Known rows, with every step that occurs
potep, zofir: [ 0.19  0.74  1.10 -0.43  1.57  1.43 -0.10  2.79 -0.71 -0.02 -0.57  0.10
  1.04  0.35 -5.56 -0.68  0.69  0.40 -0.26  1.50  0.23 -0.21 -0.01  0.34
  0.55  0.29 -0.54 -0.29  4.01  0.05  0.37  0.06 -0.76  0.08  0.76 -0.03]
zofir, potep, nukig, reke, dofa: [-0.12  1.76 -1.04  0.34 -1.81  0.92  0.14  1.55 -0.68 -0.37  0.42  2.77
 -1.46 -0.26  4.14  3.15  0.77 -1.88 -0.25 -0.05  1.64 -1.01  0.04  0.74
  0.06  0.70  1.46 -0.17  7.86 -1.04 -0.08 -0.85 -0.49 -0.97 -0.21 -1.86]
nukig, potep, zofir, reke, dofa, zabo: [ 0.33  2.27 -0.35  0.44  0.86  0.80 -0.15 -1.37  0.55 -0.01 -0.27  0.69
 -1.74 -0.47 -1.53  3.19 -0.19  0.06  0.02 -0.17  2.56 -3.23  0.41  0.18
 -0.16  2.68 -1.10  2.37  2.46 -0.71  0.46 -0.84 -4.79 -1.86 -0.30 -1.97]
zabo, zofir, potep, nukig, reke, dofa: [-1.30  1.56 -0.52 -0.09  0.02  2.07  2.04  1.92 -0.14 -0.79  1.00  3.44
 -0.38 -0.56 -1.24  1.78  0.85 -0.57 -0.07  1.00  0.37 -2.27  0.39  0.17
 -0.32  0.30  2.43 -0.59  5.47 -0.92 -0.10 -0.18  5.15  0.75 -0.15 -1.94]
potep, zabo, zofir: [-1.30  1.00  1.10 -0.04  1.01  3.03  0.76  3.61 -1.39 -0.13 -0.78  0.88
  1.71 -0.40 -4.46 -0.34  0.63  3.26 -0.15  1.36 -0.44 -0.33  0.53 -0.27
  0.71 -0.36 -2.96 -1.22  4.35 -0.25  0.25  0.92  1.65  0.91  0.52  0.01]
nukig, reke, dofa, zabo: [ 0.04  1.95  2.30  1.72  2.06  1.26 -0.22  0.33  2.30  0.21  0.10 -2.51
 -1.77 -0.09 -0.23  2.35 -0.18  0.16 -0.21 -1.15  3.97 -2.81  1.50  0.27
 -1.42 -0.24 -0.80 -1.00  1.45 -0.25  0.20 -0.19 -4.69 -0.50 -0.67 -1.48]
zofir, reke: [-0.46  1.48 -3.84  0.88 -3.09 -0.36  0.26 -0.65  1.57 -0.90  0.24  0.59
  0.81 -0.08  4.60  0.45 -0.65 -0.26  0.08 -0.13  0.24 -1.29  1.55  0.93
 -0.56  3.49  0.61  0.26 -0.19 -0.24 -0.72  0.21  0.60 -0.33  0.08 -1.37]
dofa, zabo: [-0.46  0.00 -0.63  1.47  0.95  1.45  0.15  0.58 -2.43  0.96 -0.77 -4.02
 -0.02 -0.40 -2.02  0.57 -0.29  2.38  0.38  0.20  4.01 -0.41  0.30 -0.43
  0.08  0.37 -1.62  0.40  0.09  0.40 -0.55  0.15 -0.69 -0.33  0.21  0.16]
zofir, potep: [-0.53  0.69 -3.29 -0.63 -2.70 -0.84  0.23 -0.53 -0.01  0.15  0.36  2.99
  0.00 -0.41  4.38  1.60  0.06  0.00  0.45 -0.18  0.62 -0.04 -0.55  0.15
  0.19  0.75 -0.04  0.59  4.33 -0.40 -0.37 -0.36  0.32 -0.65 -0.46 -0.80]
dofa, zabo, zofir, potep, nukig, reke: [-1.35  0.88 -1.81  1.39 -0.25  2.94  1.63  1.57 -3.53  0.80 -0.15 -1.58
  0.18 -0.94 -2.88  1.74  0.27  2.06  0.31  0.72  3.60 -1.94  1.08 -0.19
 -0.10  0.87 -0.01 -0.45  4.27  0.02 -0.44  0.18  2.47  0.01 -0.08 -1.35]
dofa, zabo, zofir, potep, nukig: [-1.39  0.52 -1.96  1.15  0.42  2.86  1.59  1.82 -3.57  0.56 -0.17 -1.38
  0.35 -0.92 -3.04  1.25  0.28  2.22  0.28  1.21  3.49 -1.24  0.48 -0.37
  0.32  0.68  0.09  0.23  3.78 -0.11 -0.75  0.22  3.82  0.24  0.15 -0.78]
reke, dofa, zabo, potep, zofir: [-0.69  1.10  3.05  1.50  5.55  2.43  0.22  1.11  2.71 -0.70  0.21 -1.09
 -1.27 -0.40 -2.50  1.75  0.22  1.46 -0.11  0.36  5.57 -1.88 -0.82 -0.56
  0.04 -1.49 -0.38  1.37  1.97 -0.55 -0.50  0.07  1.74  0.16  0.62 -0.41]
reke, nukig: [ 0.06  0.39  0.75  0.27  3.04  0.94 -0.01  0.43  2.89 -1.84  0.05  0.69
  1.80 -0.12 -0.85  0.74  0.51 -2.18 -0.45  0.24  0.84 -2.11 -0.13  0.12
 -1.02 -2.44  0.98  1.39  0.27 -0.78 -0.26 -0.03  0.99  0.61  0.33 -1.12]
potep, nukig: [ 0.39  0.13  1.38  0.78  0.06  2.00  0.13  2.93 -3.31 -0.60 -0.25  0.09
 -0.78  0.06 -0.88  0.60  1.14 -1.92 -0.65  1.16  0.14  0.52 -0.04  0.70
  1.05  0.04  2.04 -0.08  4.11 -0.61  0.01 -0.44  1.90 -0.27  0.76 -0.42]
zabo, zofir, reke: [-1.54  1.06 -2.69  0.32 -1.25  1.21  2.22  0.27  0.96 -1.11  0.72  2.00
  1.33 -0.49 -0.96 -0.18 -0.10  0.56  0.08  0.81 -0.93 -2.31  1.65  0.32
 -0.66  2.48  1.87 -0.43 -0.09 -0.19 -0.53  0.65  5.90  1.19 -0.06 -1.62]
reke, dofa, zabo, zofir: [-1.01  1.33  2.78  1.16  5.88  1.95  0.76  1.69  2.88 -0.67  0.31 -1.87
 -1.68 -0.24 -3.16  0.84 -0.22  1.59 -0.05  0.64  4.95 -2.08 -0.66 -0.62
 -0.52 -1.50  0.06  1.12 -0.34 -0.67 -0.72 -0.07  2.28  0.96  0.16 -0.34]

Rows
[-0.87  0.02  0.35  0.40  0.22  2.44  1.03 -0.67 -0.47 -0.25  0.28  3.18
  1.67 -0.56 -2.57  1.12  1.37  0.54  0.15  0.22 -0.18 -1.15 -0.14 -0.25
  0.87  0.16  0.39 -0.07  4.45  0.23  0.63  0.78  4.42 -0.28  1.07 -0.79]	zabo, potep, zofir
[-0.78  2.31 -1.43  2.27  0.48  1.74  0.59  0.55  2.47 -1.51  0.40 -0.04
 -0.72 -0.40  3.90  2.19 -0.17  0.05 -0.19  0.13  3.99 -2.40  0.99  0.65
 -0.23  2.30  1.07  1.31  1.65 -0.83 -1.08  0.21  2.61 -0.42  0.50 -1.87]	zofir, reke, dofa, zabo, potep, nukig
[-1.36  1.14 -1.61 -0.13 -1.55  2.06  2.09  1.50 -1.69 -0.44  0.86  3.46
  0.27 -0.71 -1.24  1.52  0.92 -0.44 -0.02  0.93 -0.66 -1.80  0.78  0.22
 -0.05  0.87  2.35 -0.99  5.59 -0.65  0.03 -0.10  5.13  0.57 -0.23 -1.86]	zabo, zofir, potep, nukig, reke
[-1.47  0.89 -2.40  1.72  1.09  2.74  1.55  0.93 -0.70 -0.37 -0.24 -2.26
  1.34 -0.87 -3.01  0.72 -0.28  2.01  0.20  0.99  3.60 -2.71  1.39 -0.11
 -0.82  1.13  0.02  0.52  0.12  0.01 -1.08  0.62  3.63  0.67  0.27 -1.26]	dofa, zabo, zofir, reke, nukig
[-0.90  1.52  2.12  1.25  5.01  2.31  0.88  2.62  1.72 -0.77  0.42 -0.79
 -2.08 -0.36 -1.90  1.75  0.11  0.90 -0.22  1.06  5.30 -1.99 -0.82 -0.29
 -0.10 -1.30  0.74  1.31  2.70 -1.05 -0.76 -0.33  3.09  0.70  0.19 -0.75]	reke, dofa, zabo, zofir, potep, nukig
[-1.36  1.76 -0.73  0.44 -0.56  2.74  0.95  3.36 -0.60 -0.58 -0.72  1.16
  2.06 -0.46 -2.28 -0.25  0.34  3.13 -0.13  1.33 -0.33 -0.89  1.21  0.21
  0.50  1.48 -2.65 -1.14  4.37 -0.33 -0.13  1.01  1.75  0.77  0.49 -0.70]	potep, zabo, zofir, reke
[-1.03  1.51  1.71  0.96  4.99  1.66  0.77  1.57  2.86 -0.63  0.46 -0.84
 -1.70 -0.45 -1.62  1.58 -0.30  1.56  0.09  0.64  5.25 -2.11 -0.73 -0.55
 -0.45 -1.29  0.01  1.32  1.13 -0.80 -0.80 -0.14  2.44  0.72 -0.05 -0.62]	reke, dofa, zabo, zofir, potep
[-0.71  1.29 -2.43 -0.39 -2.42  0.54 -0.25  1.67 -0.99  0.29 -0.43  2.87
  0.89 -0.42  3.23  1.55  0.43  1.90  0.28  0.25  0.88  0.28 -0.43  0.14
  0.87  0.74 -2.74  0.10  7.55 -0.57 -0.30  0.06 -1.28 -0.67 -0.02 -0.61]	zofir, potep, zabo
[-1.52  1.75 -1.17  0.47  1.02  1.35  2.02  0.77  3.25 -1.68  1.09  2.15
  0.31 -0.45 -0.63  0.20 -0.19  0.32 -0.06  0.94  0.44 -2.84  1.11  0.17
 -0.89  1.63  2.15  0.09 -0.44 -0.68 -0.68  0.41  5.86  1.47 -0.09 -1.67]	zabo, zofir, reke, dofa
[-0.89  0.16 -0.22  2.58 -0.09  3.66  0.86  0.03 -3.89  0.82 -0.32 -1.88
 -0.02 -1.02 -1.31  2.54  0.88  1.37  0.19 -0.36  3.84 -1.57  0.91 -0.30
  0.53  0.48 -0.15 -0.17  3.92  0.24 -0.07  0.54  2.11 -1.07  0.60 -1.00]	dofa, zabo, potep, nukig, reke
[ 0.59  0.94  1.58  1.28 -1.13  2.30  0.11  2.53 -3.07 -0.19 -0.19 -0.32
 -1.05  0.07 -0.54  1.73  1.24 -2.32 -0.77  0.09  0.08 -0.86  1.43  0.95
  0.32  0.55  1.72 -1.65  5.24 -0.42  0.60 -0.44 -1.25 -0.73  0.21 -1.43]	potep, nukig, reke
[-0.11  1.17 -2.08  0.31 -3.50  0.81  0.22  1.19 -2.21  0.10  0.28  2.66
 -0.74 -0.33  3.98  2.89  0.86 -1.67 -0.11 -0.08  0.75 -0.62  0.43  0.80
  0.31  1.33  1.21 -0.52  8.12 -0.72  0.05 -0.67 -0.45 -1.17 -0.22 -1.81]	zofir, potep, nukig, reke
[ 0.00  1.48  3.03  1.81  1.84  3.40  0.76  3.47 -1.74 -0.57 -0.01 -1.13
 -1.80 -0.18 -2.46  2.14  1.09 -1.51 -0.79  0.57  2.47 -1.87  1.14  0.69
 -0.08 -0.16  2.04 -1.01  5.12 -0.82  0.22 -0.37  0.47 -0.17  0.34 -1.65]	potep, nukig, reke, dofa, zabo, zofir
[-0.16  0.65 -2.33 -0.11 -2.63  0.58  0.33  1.57 -2.37 -0.20  0.25  3.04
 -0.57 -0.33  3.72  2.15  0.74 -1.32 -0.06  0.63  0.79  0.25 -0.57  0.59
  0.87  0.87  1.42  0.37  7.24 -0.86 -0.32 -0.64  1.68 -0.87  0.08 -1.17]	zofir, potep, nukig
[-1.49  1.87 -0.51  0.45  0.49  3.13  0.93  3.52  0.40 -1.16 -0.67  1.45
  2.67 -0.47 -2.67  0.04  0.60  2.42 -0.19  1.37 -0.06 -1.66  1.24  0.20
  0.13  0.62 -2.33 -0.61  4.57 -0.54 -0.12  0.96  2.11  1.06  0.64 -1.03]	potep, zabo, zofir, reke, nukig
[-0.74  0.93  2.58  1.76  5.04  1.91  0.23  0.17  2.89 -0.58  0.31 -1.03
 -1.71 -0.45 -0.57  1.99  0.05  1.34  0.02 -0.22  5.46 -1.80 -0.88 -0.69
 -0.17 -1.65 -0.25  1.54  0.49 -0.51 -0.72  0.18  2.03  0.15  0.39 -0.39]	reke, dofa, zabo, potep
[-1.17  0.50 -1.81  1.94  0.22  3.07  0.97  0.00 -2.17  0.49 -0.43 -1.45
  1.25 -0.83 -2.23  1.47  0.39  2.65  0.51  0.34  3.93 -1.59  0.79 -0.31
  0.50  1.51 -1.11  0.51  3.26  0.47 -0.52  0.93  2.61 -0.76  0.86 -0.86]	dofa, zabo, potep, zofir, reke
[-0.49  2.36  0.36  0.21  0.54  1.34  0.42 -0.92  0.64 -0.10 -0.10  2.45
 -1.36 -0.74 -0.91  3.20 -0.07  1.27  0.08 -0.34  0.74 -3.12  0.50 -0.28
  0.11  1.66 -2.30  1.53  2.75 -0.97  0.76 -0.31 -2.92 -1.05 -0.63 -1.76]	nukig, potep, zabo, zofir, reke, dofa
[-0.40  1.56  0.44 -0.25  0.05  1.38  0.36 -0.93 -1.42  0.58 -0.51  2.11
 -0.77 -0.80 -2.58  2.74  0.25  1.47  0.09 -0.40 -0.30 -2.31  0.26 -0.51
  0.38  1.15 -2.68  1.12  2.99 -0.61  1.08 -0.25 -3.17 -1.10 -0.60 -1.19]	nukig, potep, zabo, zofir
[-0.18  2.29 -0.09  0.83  2.07  1.80  0.02  3.00  1.77 -0.96 -0.53 -0.72
  0.49  0.24 -2.87  0.31  0.05  0.88 -0.26  1.53  3.16 -1.80  0.74  0.73
 -0.01  2.07 -0.47  0.64  3.86 -0.39 -0.43  0.16 -0.47  0.01  0.86 -1.18]	potep, zofir, reke, dofa, zabo
[ 0.57  1.14  1.13 -0.16  3.37  1.27 -0.15 -0.57  2.25 -1.44 -0.21  1.84
  0.77 -0.33 -3.05  2.52  0.69 -2.42 -0.52  0.17  0.83 -3.57 -0.24  0.17
 -0.94 -1.44  0.23  2.51  2.12 -1.05  0.43 -0.70 -2.40 -0.71  0.14 -1.90]	reke, nukig, potep, zofir
[-1.35  1.23 -2.44  1.59  0.95  2.48  1.62 -0.28 -0.93 -0.20 -0.08 -1.78
  0.88 -1.02 -2.75  1.76 -0.32  1.78  0.22  0.52  3.58 -3.34  1.33 -0.32
 -0.81  1.45 -0.21  1.27  0.14 -0.08 -0.82  0.28  2.34  0.09 -0.07 -1.80]	dofa, zabo, zofir, reke, nukig, potep
[-0.03  1.86 -1.10  0.26  0.97  1.75  0.16  2.58  1.75 -1.52 -0.42  0.90
  2.29  0.22 -2.62  0.02  0.51 -0.79 -0.47  1.62  0.82 -2.08  1.00  1.04
 -0.33  1.66  0.31  0.55  4.03 -0.48 -0.19  0.33  0.06  0.19  1.00 -1.57]	potep, zofir, reke, nukig
[-0.98  0.88 -1.23  0.83 -0.09  2.66  1.19 -0.78  1.32 -1.38  0.50  3.79
  2.51 -0.73 -0.48  1.68  1.22 -0.38  0.00  0.26  0.36 -2.47  0.55  0.22
  0.20  1.01  1.05  0.63  4.39 -0.07  0.22  0.94  5.02 -0.30  1.26 -1.85]	zabo, potep, zofir, reke, nukig
[-0.15  1.36  1.09  0.00  3.07  1.93  0.26 -0.17  1.94 -1.41 -0.26  2.17
  1.16 -0.68 -2.58  2.64  0.70 -1.12 -0.38  0.01  0.54 -3.67 -0.03 -0.19
 -0.69 -1.75 -0.95  2.06  2.26 -1.24  0.37 -0.32 -1.23 -0.16  0.09 -1.89]	reke, nukig, potep, zabo, zofir
[-1.40  1.58 -2.47  0.17 -0.11  1.57  2.06 -0.69  2.28 -1.68  0.83  2.91
  1.56 -0.76 -1.06  1.23  0.04 -0.66  0.01  0.62 -0.58 -4.02  1.50  0.29
 -1.23  1.73  2.07  0.92 -0.04 -0.72 -0.34  0.15  5.00  0.92 -0.15 -2.60]	zabo, zofir, reke, nukig, potep
[ 0.41  2.25 -0.12 -0.07  0.56  0.20 -0.16 -1.58  1.42 -0.22 -0.01  1.99
 -1.64 -0.24 -0.88  3.02 -0.04 -0.80 -0.10 -0.19  1.23 -3.17  0.30  0.31
 -0.16  2.68 -0.55  2.24  2.46 -0.80  0.74 -0.91 -4.50 -1.73 -0.43 -2.07]	nukig, potep, zofir, reke, dofa
[ 0.46  1.49  2.96  1.94  1.53  2.86 -0.02  3.23 -1.73 -0.47 -0.23 -1.63
 -2.15  0.01 -1.21  2.32  0.97 -1.78 -0.76  0.23  2.92 -1.47  0.96  0.75
 -0.07 -0.15  1.47 -0.78  5.14 -0.73  0.20 -0.57 -1.43 -0.67  0.25 -1.50]	potep, nukig, reke, dofa, zabo
